What can hang from each mark
geka: vasa
ramolu: tovebu venel
duni: venel
fuzapu: nisuf tovebu
tovebu: felo fuzapu ramolu
nisuf: felo fuzapu ramolu
venel: felo pozap ramolu
felo: nisuf tovebu vasa
vasa: geka

Each row was made from one small tree. The marks that hang from a mark follow it in brackets, in alphabetical order. Every link used is in the known rows. Write each row's tree.
Known rows
felo[nisuf[fuzapu ramolu[tovebu venel[pozap]]] vasa[geka]]: -0.77	-0.15	0.36	0.23	2.31	1.22	-0.66	-0.58	0.34	2.04	0.27	-0.56	0.75	0.83	0.76	-1.03	-1.11	2.83	1.11	0.80	-0.94	1.89	0.03	0.59
ramolu[venel]: 0.33	-0.06	-0.17	-0.22	-0.81	-0.05	-0.18	-0.94	-0.01	0.23	0.56	-0.22	0.28	0.00	0.16	0.01	0.06	-0.65	-0.35	-0.28	-0.42	-0.01	0.36	0.66
fuzapu[nisuf[felo[vasa] ramolu[venel[pozap]]] tovebu]: -2.08	-0.29	1.07	-0.33	4.03	0.56	-0.45	-0.23	0.45	0.41	-0.64	-0.57	1.87	-1.81	1.09	-3.65	0.05	3.09	1.16	0.35	0.10	2.20	-0.63	0.45
felo[nisuf tovebu[fuzapu] vasa]: -0.96	0.36	0.35	0.44	3.30	0.62	0.12	0.19	0.45	-0.89	0.64	0.22	1.60	0.42	-0.15	0.26	-0.30	3.48	0.96	0.70	-0.35	0.95	-0.10	-0.47
nisuf[fuzapu ramolu]: -0.66	-0.15	-0.34	0.05	1.43	0.68	-0.37	0.11	-0.33	0.92	-0.58	-0.56	0.28	-0.47	0.28	-1.42	-0.90	0.03	0.39	-0.18	0.16	0.75	-0.46	0.16
geka[vasa]: -0.05	-0.12	0.66	0.15	-0.43	-0.08	0.08	0.50	0.51	0.14	-0.36	-0.01	0.72	0.49	0.31	-0.34	-0.60	1.08	-0.01	0.29	0.02	0.23	-0.06	0.09
felo[nisuf[ramolu[venel]] tovebu[fuzapu] vasa[geka]]: -0.38	0.18	0.50	0.10	2.88	0.89	-0.80	0.31	-0.01	0.47	0.83	-0.02	1.09	1.73	0.40	-0.98	-0.62	2.84	1.67	0.43	-0.86	1.83	0.29	0.36
ramolu[tovebu[felo[nisuf vasa[geka]] fuzapu] venel[pozap]]: 1.62	0.09	0.00	0.04	1.12	0.59	-0.99	-0.26	0.65	1.01	0.67	0.12	2.28	1.64	0.38	-0.92	-1.03	3.29	1.23	1.34	-1.50	0.97	-0.07	0.17
fuzapu[nisuf tovebu[felo[vasa[geka]] ramolu[venel[pozap]]]]: 0.40	-0.26	1.09	-0.30	1.30	0.19	-1.57	0.27	0.19	-0.60	-0.55	-0.17	2.69	0.01	0.52	-2.97	0.55	3.18	1.18	1.06	-0.82	1.20	0.62	-0.42
tovebu[felo[vasa] fuzapu[nisuf] ramolu[venel[pozap]]]: 1.58	-0.13	-0.28	-0.20	0.59	0.14	-1.59	0.04	0.88	-1.34	-0.20	-0.30	3.51	-0.56	0.49	-2.45	-0.08	3.62	0.99	0.69	-0.84	0.99	-0.46	-0.93
tovebu[ramolu]: 0.52	-0.24	-0.22	-0.05	-0.93	0.06	-0.70	0.49	0.15	-0.19	0.07	0.02	0.27	0.03	-0.20	-0.32	0.24	0.16	0.17	-0.16	-0.19	0.22	0.56	-0.34
nisuf[felo[tovebu vasa[geka]] fuzapu ramolu[venel]]: -0.98	0.09	0.70	0.02	3.08	1.68	-0.38	-0.12	-0.32	2.38	0.99	-0.19	1.27	0.41	0.76	-1.59	-1.03	1.51	1.08	0.13	-0.17	2.17	-0.10	1.01
felo[nisuf[fuzapu ramolu]]: -1.06	-0.02	-0.46	0.21	2.78	1.01	-0.24	-0.22	-0.11	1.01	-0.38	-0.60	0.47	0.07	0.19	-1.23	-0.58	1.32	0.97	0.34	-0.09	0.82	-0.36	0.13
tovebu[felo[nisuf vasa[geka]] fuzapu ramolu[venel]]: 2.17	-0.04	-0.23	-0.21	0.84	0.58	-1.53	0.42	0.29	0.20	0.66	0.21	2.38	2.10	0.21	-1.54	-0.11	2.82	1.50	0.94	-1.37	0.76	0.49	-0.19
fuzapu[nisuf[felo]]: -0.43	-0.02	0.06	-0.11	1.63	0.37	0.16	-0.61	0.13	0.52	-0.40	-0.20	0.45	-0.65	0.41	-1.21	0.98	1.20	0.46	0.62	0.72	0.65	-0.30	0.22
venel[felo[tovebu] pozap ramolu]: -1.24	0.40	0.82	0.88	1.15	0.51	0.09	1.44	0.95	0.57	0.42	0.23	2.04	-0.77	0.39	0.87	-1.39	3.68	1.08	-0.26	0.13	0.67	-0.86	-1.14
ramolu[tovebu[felo[vasa[geka]] fuzapu[nisuf]]]: 1.31	-0.23	0.32	-0.07	0.79	0.12	-0.84	0.16	-0.17	0.07	-0.67	0.22	0.95	0.92	0.22	-1.66	0.02	2.70	0.93	1.63	-0.51	1.10	0.44	-0.07
duni[venel[pozap ramolu[tovebu]]]: -1.05	0.08	-0.34	0.47	0.05	-0.04	0.18	0.99	0.97	1.47	-0.76	-0.01	0.28	-0.99	0.47	0.49	-1.31	1.65	0.83	0.45	-0.27	0.64	0.19	-1.09
fuzapu[tovebu[felo ramolu]]: 0.56	-0.31	0.05	-0.25	0.25	0.08	-1.14	0.68	-0.28	-0.19	-0.29	0.16	1.78	-0.39	-0.50	-2.12	-0.04	0.27	0.41	0.27	-0.58	0.23	0.87	-0.13
venel[pozap ramolu[tovebu]]: -0.59	-0.13	0.14	0.49	-0.72	-0.09	-0.36	0.86	0.64	0.90	-0.41	-0.02	0.28	-0.62	0.30	0.27	-1.41	1.25	0.29	-0.31	-0.02	0.48	-0.21	-0.55
felo[vasa]: -0.73	-0.09	0.62	0.08	1.11	0.15	0.12	0.33	0.26	-0.45	0.11	0.21	0.38	-0.19	0.23	-0.12	-0.11	1.65	0.19	0.15	-0.17	0.56	-0.13	-0.28
nisuf[fuzapu]: -0.24	0.11	-0.28	0.17	0.85	0.34	0.15	-0.42	-0.14	0.46	-0.36	-0.46	0.40	-0.32	0.06	-0.25	-0.39	-0.07	-0.25	0.17	0.29	-0.05	-0.29	0.12
ramolu[tovebu[fuzapu] venel[felo[nisuf vasa[geka]] pozap]]: 0.61	0.18	0.56	0.35	1.69	0.53	-0.11	-0.10	1.15	1.38	0.79	0.03	1.73	1.31	0.70	0.20	-0.70	4.89	1.09	1.27	-0.92	1.33	-0.19	0.29
nisuf[fuzapu[tovebu[felo[vasa]]]]: -0.89	-0.08	0.58	0.02	3.06	0.56	-0.17	0.00	-0.26	0.02	-0.62	-0.11	2.25	-1.02	-0.02	-2.18	-0.77	1.66	0.15	0.77	-0.19	0.45	-0.15	0.10

Write each row's tree
-0.87	0.45	0.18	0.85	2.56	0.52	0.13	1.11	0.71	0.43	0.37	0.20	1.93	0.20	0.10	0.67	-0.92	4.10	1.45	0.23	0.18	0.64	-0.40	-0.69 => venel[felo[nisuf tovebu[fuzapu]] ramolu]
0.56	-0.69	0.50	-0.43	0.38	0.63	-1.32	-0.62	-0.39	1.21	0.04	0.01	0.58	0.50	0.53	-2.24	0.09	1.85	1.12	0.89	-1.33	1.87	1.05	0.79 => fuzapu[nisuf[ramolu[tovebu[felo[vasa[geka]]] venel]]]
0.06	0.50	0.94	0.73	3.04	1.03	-0.57	1.69	1.27	-0.03	0.82	0.38	2.86	1.42	0.27	0.14	-0.49	6.28	2.15	1.21	-0.50	1.54	-0.36	-1.42 => venel[felo[nisuf tovebu[fuzapu ramolu] vasa[geka]] pozap]
-0.51	-0.40	1.17	0.05	1.22	0.65	-0.59	-0.19	0.66	1.47	0.00	-0.21	0.82	-0.04	1.09	-1.28	-0.03	4.39	1.28	0.86	-0.71	2.33	0.13	0.33 => fuzapu[nisuf[ramolu[tovebu venel[felo[vasa[geka]] pozap]]]]
-0.45	-0.44	-0.20	-0.29	0.90	0.66	-0.63	-1.13	0.43	1.87	-0.05	-0.61	0.65	-1.24	0.71	-2.03	-0.07	1.35	0.68	0.26	-0.23	1.89	-0.14	0.92 => fuzapu[nisuf[felo ramolu[tovebu venel[pozap]]]]
-0.16	-0.17	1.00	0.52	1.20	-0.10	-0.16	1.28	0.49	0.72	-1.01	0.20	0.46	0.45	0.85	-0.61	-0.34	4.84	1.23	0.94	0.43	1.51	0.18	-0.42 => venel[felo[vasa[geka]] ramolu[tovebu[fuzapu[nisuf]]]]
-1.13	0.06	0.22	-0.07	2.35	1.05	-0.54	-0.69	0.39	0.98	0.49	-0.52	1.66	-1.29	0.63	-1.78	-0.11	1.95	1.20	0.03	-0.08	1.83	-0.54	0.31 => fuzapu[nisuf[felo[tovebu] ramolu[venel[pozap]]]]
-0.73	0.04	0.92	0.14	2.92	0.47	-0.75	1.04	-0.24	-0.53	-0.56	-0.04	0.57	0.68	0.47	-1.86	-0.10	3.17	1.71	0.74	0.11	2.02	0.04	-0.47 => felo[tovebu[fuzapu[nisuf[ramolu]]] vasa[geka]]
-1.56	-0.16	0.12	-0.12	3.51	0.90	-0.12	0.19	-0.45	1.91	-0.84	-0.56	0.84	-1.22	0.32	-3.11	-0.84	0.18	0.61	0.10	0.74	1.33	-0.47	0.80 => nisuf[felo fuzapu[tovebu] ramolu]
-1.58	-0.02	0.32	0.03	3.32	1.63	-0.18	-0.61	-0.01	1.72	1.06	-0.34	1.75	-1.01	0.54	-1.55	-1.12	1.47	0.60	-0.26	-0.19	2.06	-0.28	0.91 => nisuf[felo[tovebu vasa] fuzapu ramolu[venel]]
0.16	-0.11	-0.29	0.24	2.26	1.22	-0.84	0.08	0.36	0.07	0.24	-0.02	2.63	0.20	-0.13	-1.23	-0.23	3.12	0.97	0.92	-0.88	0.66	0.06	-0.64 => tovebu[felo[nisuf[fuzapu] vasa] ramolu]
-0.37	-0.21	0.79	0.25	1.43	1.15	-0.42	0.02	0.56	2.65	0.35	-0.35	1.27	0.10	0.98	-0.94	-1.52	3.32	0.86	0.50	-0.70	2.04	-0.28	0.62 => nisuf[fuzapu ramolu[tovebu venel[felo[vasa[geka]] pozap]]]
0.39	-0.32	0.08	-0.14	1.47	0.51	-0.87	-0.14	0.05	1.40	0.34	-0.10	-0.05	1.63	0.44	-1.19	-0.71	2.22	1.18	0.65	-1.06	1.83	0.67	0.92 => felo[nisuf[ramolu[tovebu[fuzapu] venel]] vasa[geka]]
2.13	0.18	-0.09	-0.02	1.12	0.67	-1.67	0.83	0.84	0.06	0.57	0.07	3.15	1.89	0.47	-1.64	-0.66	3.79	1.81	1.04	-1.37	0.85	-0.29	-0.73 => tovebu[felo[nisuf vasa[geka]] fuzapu ramolu[venel[pozap]]]
-0.46	-0.17	-0.35	-0.20	1.17	0.57	-0.53	-0.79	0.01	0.83	0.51	-0.39	0.26	0.40	0.25	-0.95	0.05	0.67	0.84	-0.10	-0.84	0.84	0.22	0.71 => felo[nisuf[ramolu[venel]]]
0.68	-0.06	0.80	0.17	1.05	0.02	-0.28	-0.33	0.90	0.62	-0.11	-0.22	1.50	0.29	0.94	-0.62	-0.02	4.49	0.81	1.26	-0.32	1.54	-0.09	0.18 => ramolu[tovebu[fuzapu[nisuf]] venel[felo[vasa[geka]] pozap]]
-0.94	0.11	0.47	0.32	1.81	0.98	-0.74	-0.31	1.07	-0.55	1.51	-0.03	2.38	-0.10	0.02	0.36	-0.05	3.80	0.90	0.21	-1.22	1.24	0.44	-0.59 => felo[nisuf tovebu[ramolu[venel[pozap]]] vasa]
-1.02	-0.24	0.49	-0.09	2.55	0.96	-0.14	0.90	0.25	1.14	0.21	0.19	0.70	-0.51	0.66	-1.96	-0.68	1.96	1.10	-0.05	0.09	1.69	-0.73	0.15 => nisuf[felo[vasa] ramolu]
-0.31	0.03	0.24	-0.02	2.92	0.26	0.11	0.09	0.48	-0.31	-0.61	-0.07	1.28	-0.57	0.67	-1.90	0.38	3.24	0.81	0.84	0.77	1.22	-0.85	-0.13 => tovebu[fuzapu[nisuf[felo[vasa]]]]
-1.42	0.17	0.83	0.21	2.62	1.03	0.38	0.17	0.36	0.46	1.11	0.45	1.30	-0.54	0.13	-0.12	-0.25	2.18	0.57	0.25	0.00	1.28	-0.18	0.05 => nisuf[felo[tovebu vasa]]
-0.92	0.10	0.27	0.17	2.89	1.03	0.48	-0.10	0.29	1.14	0.09	-0.13	1.34	-0.78	0.55	-1.01	-0.61	1.82	0.22	0.44	0.53	0.95	-0.80	0.22 => nisuf[felo[vasa] fuzapu]
-1.39	-0.11	0.60	-0.23	2.88	0.04	0.21	-0.47	-0.19	0.25	-0.99	-0.30	0.59	-1.26	0.25	-2.24	1.12	1.23	0.39	0.73	0.88	0.75	0.13	0.54 => fuzapu[nisuf[felo] tovebu]
-0.22	0.04	1.02	0.16	1.53	1.16	-0.59	1.16	0.19	0.95	1.09	0.62	1.06	0.91	0.18	-0.48	0.05	2.36	1.19	0.46	-0.14	1.59	0.57	-0.23 => nisuf[felo[tovebu[ramolu] vasa[geka]]]
0.21	0.19	-0.46	0.31	1.36	0.52	-0.76	0.35	0.37	-0.65	0.55	0.00	1.39	0.61	-0.59	0.07	0.06	2.01	0.94	0.41	-0.42	0.65	0.55	-0.54 => felo[nisuf tovebu[fuzapu ramolu]]
1.31	0.24	-0.79	0.03	1.45	0.38	-0.54	0.06	0.22	-0.08	0.04	0.07	1.99	0.91	-0.20	-1.10	-0.51	1.68	1.08	0.90	-0.59	-0.05	-0.52	-0.25 => tovebu[felo[nisuf] fuzapu]
